Each row was made from one path, in order. Every step used is in the known rows, and no mark comes twice. Write each row's path.
In the rows, zero is written as 128.
Known rows:
t-z-c-q-r-h: [ 78 103 129 138 104 166 112 176 133 108 123 153 155 136  91 122 160 109
 114 120  84 152]
q-c-z-t: [130 116 104 155 132 139 105 155 127 111 128 113 132 133 103 112 177 127
  93  89 125 169]
h-t-z: [ 88 128 122 139 121 142 153 123 117 135 121 151 129 122 106 151 142 111
 128 129 142 163]
d-m: [ 80 133 130 128 126 146 135 127 148 144 129 141 114 119 133 122 140 126
 152 134 126 130]
m-d-q-c: [ 44  99 138 134  98 131 106 185 136 102 115 117 144 121 111 130 149 149
 163 119  91 114]
d-q: [111 118 124 128 121 124 116 124 128 117 124 112 132 127 135 131 160 149
 148 138 141 110]
r-h-t-z-c: [ 78 151 140 163 125 154 143 144 103 139 123 161 145 129  93 150 154 125
 102 128  83 164]
r-h-t: [124 155 138 151 121 117 147 123 111 125 121 156 153 120  98 142 151 122
 114 144 101 143]
r-q: [111 118 122 125 134  99 109 126 127 111 118 118 123 131 132 117 167 145
 131 128 130 128]
h-t-z-c-q-r: [ 75  88 109 123  93 153 138 139 127 100 117 171 145 126  85 144 155 119
 129 126  84 163]
m-d-q-r-h-t-z: [ 30 105 153 164  74 150 133 168 125 117 105 158 158 109  74 146 151 106
 151 131 112 141]
z-c-q-d: [ 90 120 126 111 111 127 124 185 127 116 128 136 136 128 114 127 166 128
 128 125  82 138]
h-t-z-c: [ 75 128 125 144 121 153 148 128 108 134 125 156 127 127 103 155 142 131
 118 123  97 161]
d-q-c: [ 84 104 119 128 115 129 101 144 135  94 122 120 144 129 122 128 168 162
 150 134 107 124]
c-z: [166 131 110 137 128 145 129 117 124 121 127 115 125 136 119 115 157 124
 114 100 152 125]
t-z-c-q: [ 79 109 114 120 128 153 122 166 127 125 128 126 130 141 119 131 166 119
 120 112 108 148]
q-d-m: [ 55 139 141 128 109 146 138 162 149 149 128 147 113 110 124 126 147 115
 156 136 126 144]
m-d: [ 91 122 148 133 111 130 132 167 129 137 122 124 128 120 117 129 112 114
 140 114 112 119]
q-n: [173 119 127 126 139 110 133 146 138 124 135 107 131 121 127 128 114 115
 136 141 163 127]

Write each row's path:
[118 107  99 133 130 123  95 135 130  81 116 111 133 140 109 101 205 155
 116  94 123 139] : r-q-c-z
[ 80 123 130 140 131 165 124 149 120 141 130 134 119 137 123 137 132 129
 115 111 110 148] : t-z-c
[ 45 125 128 112 106 144 133 184 148 132 129 147 121 119 119 123 179 127
 151 131  80 141] : z-c-q-d-m
[ 86 108 120 138  96 143 140 149 131 103 114 169 164 122  75 137 168  90
 125 137 115 168] : c-q-r-h-t-z
[ 34 129 135 123 116 117 119 159 148 132 118 139 108 113 129 115 187 133
 158 136 130 144] : r-q-d-m
[112 106  99 154 124 136  93 152 127 102 123 101 136 132 110 114 210 148
 113  98 135 150] : d-q-c-z-t
[125  86 112 107  99 128 120 138 148  93 121 143 146 127 109 117 142 116
 140 132 116 131] : c-q-r
[ 74 100 120 159 108 136  98 190 127 109 117  96 136 125  98 115 190 135
 127  84 119 141] : m-d-q-c-z-t
[ 53 140 134 143 107 143 143 196 110 125 120 163 154 123  82 146 196 104
 113 131  82 176] : r-h-t-z-c-q-d
[133 119 104 137 123 149 113 138 131  97 126 121 138 136 104 112 162 137
 114  95 121 137] : q-c-z
[ 73 122 140 162  96 165 137 140 115 118 119 182 154 122  77 145 135 119
 108 131  73 168] : q-r-h-t-z-c
[108 116 125 134  91 129 133 140 122  88 117 175 170 125  76 135 162 128
 115 141  44 143] : z-c-q-r-h-t
[  4 147 137 142 103 160 152 196 131 143 122 173 140 115  85 142 209 101
 135 137  80 179] : r-h-t-z-c-q-d-m
[ 83 123 134 124 119 100 112 160 128 117 117 129 121 121 126 118 173 134
 137 130 132 142] : r-q-d
[107  91 124 126  93 135 107 119 140 100 119 133 141 121 119 126 141 146
 155 141 128 115] : d-q-r
